Each row was made from one small tree. The marks that hang from a mark follow it in brackets, in the order of their numbers. Every link used is in the known rows. Write each row's tree.
Known rows:
z_738(z_26 z_302 z_830): [ -4.9  16.1  13.5 -25.2 -15.7  -4.1  -3.5  -3.2  19.2   1.0  16.9 -14.7
  15.2  11.6  18.9  -6.5  44.2 -17.5]
z_506(z_15 z_26(z_9 z_62 z_738(z_830))): [ 27.1  32.5  35.3  23.7 -20.1  23.7  15.6 -13.7  11.1 -21.1 -28.2  19.0
  31.2 -10.8  68.8  20.9  10.7 -28.6]
z_62(z_26(z_9 z_506 z_738(z_830))): [ 31.1   1.1  27.2  44.4  -8.1  18.9   5.3 -10.6   2.8  -7.6 -23.0 -27.0
  28.2 -43.6  56.8  -2.3  -1.7 -42.5]
z_506(z_15 z_26(z_738)): [ 10.4  23.0  33.4  17.2  -0.4  17.0  14.5 -13.3 -10.5  -0.6   2.7  14.9
  -9.3  -6.0  37.9  10.4  -2.1  -4.8]
z_15(z_506(z_26(z_9 z_62 z_738(z_830)))): [ 29.0   8.0  16.1  22.8 -19.5  27.9  -3.9  -6.7  15.1 -16.3 -26.1   3.3
  38.7 -11.4  60.0  28.6  14.3 -47.2]
z_15(z_506(z_26(z_9 z_62 z_738))): [ 29.3   8.8  10.5  30.5 -14.0  24.1   4.2  -8.6  13.8 -21.9 -27.5  17.3
  23.3 -14.6  58.9  28.6   1.8 -41.4]
z_830(z_738(z_26(z_9 z_506))): [ 12.9  12.1  28.8  22.5 -16.1  -1.4  14.6 -19.8   2.1  -9.2 -14.3 -20.3
  30.1 -23.5  71.5  -6.8  13.3 -29.9]
z_506(z_15 z_26(z_9 z_62 z_738(z_302))): [ 20.8  50.9  29.6  30.8 -15.9  12.3  35.9 -15.9  25.8 -37.3 -23.9  28.9
   9.5  -9.3  78.3   9.7  18.7 -30.6]
z_9(z_26(z_62 z_506 z_738(z_830))): [ 23.5  -6.9  23.8  18.1   4.3  21.8  -2.8 -24.2   3.7   1.3 -13.4   7.8
  30.6 -22.3  54.0  17.1  42.9 -22.3]
z_9(z_26): [ 3.0 -8.2  2.7 -5.5 17.1 -5.6 -7.8 -2.0 -2.8  4.7 11.9 16.3  9.0 -3.8
 -1.5 16.4 15.8 20.9]
z_15(z_506(z_26(z_738(z_830)))): [ 12.8  -1.3  19.6   8.9  -5.2  26.9 -13.0  -3.8  -2.2  10.8   5.6 -16.0
  12.6  -2.0  28.2  19.3  13.2 -29.5]
z_830(z_738(z_26(z_9 z_62) z_302)): [  4.3  35.9  15.0   4.8 -23.4  -9.4  21.5 -20.9  30.4 -29.7 -23.7   6.0
  36.7   2.0  69.0  -8.3  36.7 -35.2]
z_506(z_15 z_26(z_9 z_62)): [ 17.4  34.4  24.0  10.7 -15.8   4.3  17.3  -9.7  13.4 -26.2 -19.6  32.2
  15.3  -4.9  45.3  22.5   0.1  -8.5]
z_830(z_738(z_26(z_9 z_62 z_506) z_302)): [ 11.2  34.5  26.5  19.3 -25.2  -3.9  27.8 -30.2  29.3 -28.9 -24.5  -7.2
  32.8 -12.9  91.7 -11.5  44.2 -47.9]
z_26(z_62 z_738): [ 14.4   4.1   3.7  17.7  -5.9  17.5   6.7 -15.8   5.6  -9.5 -25.1  19.6
   9.8  -5.7  32.1   5.4   9.2 -25.2]
z_15(z_506(z_26(z_62))): [  8.8   5.0   7.3  -6.8  -8.6  11.0 -10.6  -9.7  10.3  -3.8  -1.9  13.0
   6.6   8.2  13.9  26.5  10.9 -20.0]
z_62(z_26(z_738)): [ 14.0  -2.1  13.2  22.1   5.4  10.9  -1.5 -10.4  -7.3   4.7  -6.4   0.1
  -0.2 -18.7  11.8  -1.8 -12.3 -15.4]
z_15(z_506(z_26(z_9 z_738))): [ 24.5   4.1  11.9  33.0  -6.7  20.1   4.1   1.5   2.4 -13.8 -11.3   0.5
  15.2 -19.2  49.0  22.5  -7.4 -30.8]
z_62(z_26(z_9 z_506)): [ 21.5   3.1  15.6  32.1  -3.6   0.4   7.4  -6.2   4.4 -13.0 -13.8 -15.5
  12.3 -37.1  32.8  -0.5 -13.6 -21.8]
z_26(z_62 z_738(z_302 z_830)): [  7.9  20.1   8.9   9.4 -13.1  16.0  11.2 -14.2  25.8 -14.6 -18.6   0.2
  18.9   2.8  43.6  -6.5  42.2 -38.9]
z_26(z_9 z_62 z_506(z_15) z_738(z_830)): [ 30.6  19.1  29.1  51.2 -12.3  33.5  22.1 -11.5  15.7 -21.1 -34.4   5.4
  25.4 -30.4  88.9   7.3   8.3 -37.2]
z_738(z_26(z_506) z_302 z_830): [  0.8  14.0  25.1 -11.7 -17.5   0.8   3.8 -12.6  18.2   2.1  16.5 -28.1
  11.7  -4.8  40.8 -10.3  50.0 -31.5]

Write each row's tree:
[ 21.4  37.4  23.2  12.2 -28.3   9.5  20.3 -17.8  28.4 -32.1 -29.9   1.9
  37.5  -7.0  68.4   6.5  42.2 -49.9] => z_506(z_26(z_9 z_62 z_738(z_302 z_830)))
[ 16.6  24.0  29.4  35.8  15.7  19.5  25.4 -23.4  18.5 -14.9  -1.9  29.8
  -2.7 -18.8  74.7   8.7  40.2 -10.8] => z_9(z_26(z_62 z_506(z_15) z_738(z_302)))
[ 25.5  14.5  24.9  62.1   0.1  25.8  29.3  -3.9   2.9 -18.8 -19.5   3.4
   1.6 -37.6  78.9   2.1 -13.0 -21.2] => z_26(z_9 z_506(z_15) z_738)
[ 24.2  -6.1  18.7  25.8   9.5  17.4   5.1 -26.5   1.1  -4.3 -14.5  22.3
  15.5 -25.1  52.4  17.5  31.0 -16.6] => z_9(z_26(z_62 z_506 z_738))
[ 27.2  34.3  29.3  31.2 -14.0  18.9  24.1 -15.6   7.8 -26.9 -30.0  34.2
  15.8 -14.9  68.8  20.4  -1.4 -22.7] => z_506(z_15 z_26(z_9 z_62 z_738))
[ 24.0   7.6  21.6   3.3 -29.7   9.3  -0.6 -14.2  19.7 -14.1 -20.1  -4.5
  43.9 -19.6  62.2  11.2  30.6 -40.6] => z_738(z_26(z_9 z_62 z_506) z_830)
[ 32.3   7.3  13.0  48.7 -14.5  21.7  22.1 -17.9  13.2 -27.7 -42.7   7.6
  23.0 -34.4  76.4   5.0   6.4 -44.9] => z_26(z_9 z_62 z_506 z_738)
[ 17.6  21.5  10.9  32.2  -8.8  14.1  16.7   1.1  19.8 -24.4  -5.7  -4.1
   7.7 -14.0  59.6  12.2  14.1 -39.2] => z_15(z_506(z_26(z_9 z_738(z_302))))
[ -0.1  21.4  11.6 -28.2 -23.4  -1.0  -2.7 -13.1  30.2  -7.2   1.5   2.1
  24.3  15.2  27.9  -0.5  54.0 -28.4] => z_738(z_26(z_62) z_302 z_830)
[ 10.8  31.9  33.9  15.9 -17.4   7.1  19.7  -1.3  28.5 -16.3   7.5 -14.4
  15.7 -15.7  74.4  -2.3  30.8 -24.6] => z_738(z_26(z_9 z_506(z_15)) z_302 z_830)
[ 19.5  13.7  26.6  42.3   0.0  31.2  20.9 -21.1   4.7  -9.3 -18.8  18.3
  -6.6 -20.3  66.8   3.5   4.3 -24.0] => z_26(z_62 z_506(z_15) z_738)
[ 16.3  36.6  27.2  21.1 -18.5   5.9  28.7 -12.9  34.7 -30.7  -8.9  17.5
   9.8 -15.7  82.5   2.8  28.7 -28.5] => z_738(z_26(z_9 z_62 z_506(z_15)) z_302)
[ 30.0  13.3  37.8  55.8  -0.9  27.0  13.9  -6.4   3.5  -7.5 -15.6 -14.3
  15.9 -42.0  69.2   1.9 -12.8 -28.2] => z_62(z_26(z_9 z_506(z_15) z_738(z_830)))
[ 18.4  19.9  15.0  30.6  -7.4   7.2  12.0  -1.3  21.0 -18.8 -16.4 -18.0
  25.9 -22.0  44.9  -8.1  12.4 -37.4] => z_62(z_26(z_9 z_738(z_302 z_830)))
[ 20.3  10.3   4.9   9.6 -15.4   8.9  -2.9  -1.7  18.3 -20.7 -17.8  15.4
  23.4  -4.9  35.5  30.3   2.4 -27.7] => z_15(z_506(z_26(z_9 z_62)))
[ 24.9  24.1  18.4  40.2 -20.9  19.6  26.5 -15.5  33.2 -33.0 -35.8 -11.9
  31.9 -26.3  87.1  -6.7  39.9 -58.9] => z_26(z_9 z_62 z_506 z_738(z_302 z_830))
[ 24.9  18.8  26.2  44.2  -8.9  12.8  18.4 -11.0  20.7 -18.7 -17.5 -32.4
  22.7 -38.5  67.2 -13.3  18.5 -50.7] => z_62(z_26(z_9 z_506 z_738(z_302 z_830)))
[ 22.2   5.8  34.8  27.8  11.1  30.1   4.9 -20.8   4.6   1.0  -7.0  20.4
  17.5 -20.8  65.3  19.4  32.4  -8.9] => z_9(z_26(z_62 z_506(z_15) z_738(z_830)))
[  9.5   8.7  29.5  26.0   9.8   9.5   6.1  -9.6  -3.0   5.6   9.0  -4.1
 -16.4 -22.0  22.5  -1.1 -16.0  -1.3] => z_62(z_26(z_506(z_15)))
[ 13.8  18.7  14.8  31.5  -8.7  17.1  25.9 -26.0  21.2 -20.1 -20.8   0.7
   0.3 -16.2  65.2 -10.7  35.5 -45.9] => z_26(z_62 z_506 z_738(z_302))
[ 13.8  18.0  20.2  23.7 -14.3  21.9  17.8 -23.3  24.5 -14.3 -20.6 -13.4
  15.7 -13.0  66.8 -11.0  47.9 -51.4] => z_26(z_62 z_506 z_738(z_302 z_830))
[ 25.5   8.8   7.1  26.4 -17.6  20.9   7.2  -6.4  16.4 -21.7 -40.4   7.0
  42.3 -15.4  55.0   7.8  12.3 -38.5] => z_26(z_9 z_62 z_738(z_830))
[ 13.3   7.4  24.8  15.5  15.8  10.9   6.7 -16.6   6.2  -3.4   2.1  32.5
   3.0 -14.2  40.7  21.9  20.7  11.6] => z_9(z_26(z_62 z_506(z_15)))
[ 17.1   0.9  37.3  31.0  18.7  26.0   4.6 -11.4  -5.0  10.4   9.2   3.0
   8.4 -25.0  56.4  13.8  22.8   1.3] => z_9(z_26(z_506(z_15) z_738(z_830)))
[ 14.3   8.6  33.3  36.9   1.9  32.6  12.6  -8.9  -2.3   5.6  -2.8 -13.1
  -0.5 -21.2  58.2  -2.7   7.0 -19.4] => z_26(z_506(z_15) z_738(z_830))
[ 18.7  23.3  13.2   0.2 -22.6  -3.6   9.0 -13.2  12.5 -26.5 -26.8  18.9
  27.8  -6.4  33.4  19.2  10.7 -22.3] => z_506(z_26(z_9 z_62))
[ 14.0  21.6   2.9  36.6  -6.9   5.9  27.7   0.5  20.5 -29.9 -20.4  -0.8
  11.6 -17.9  54.8  -8.2  11.7 -29.7] => z_26(z_9 z_738(z_302))
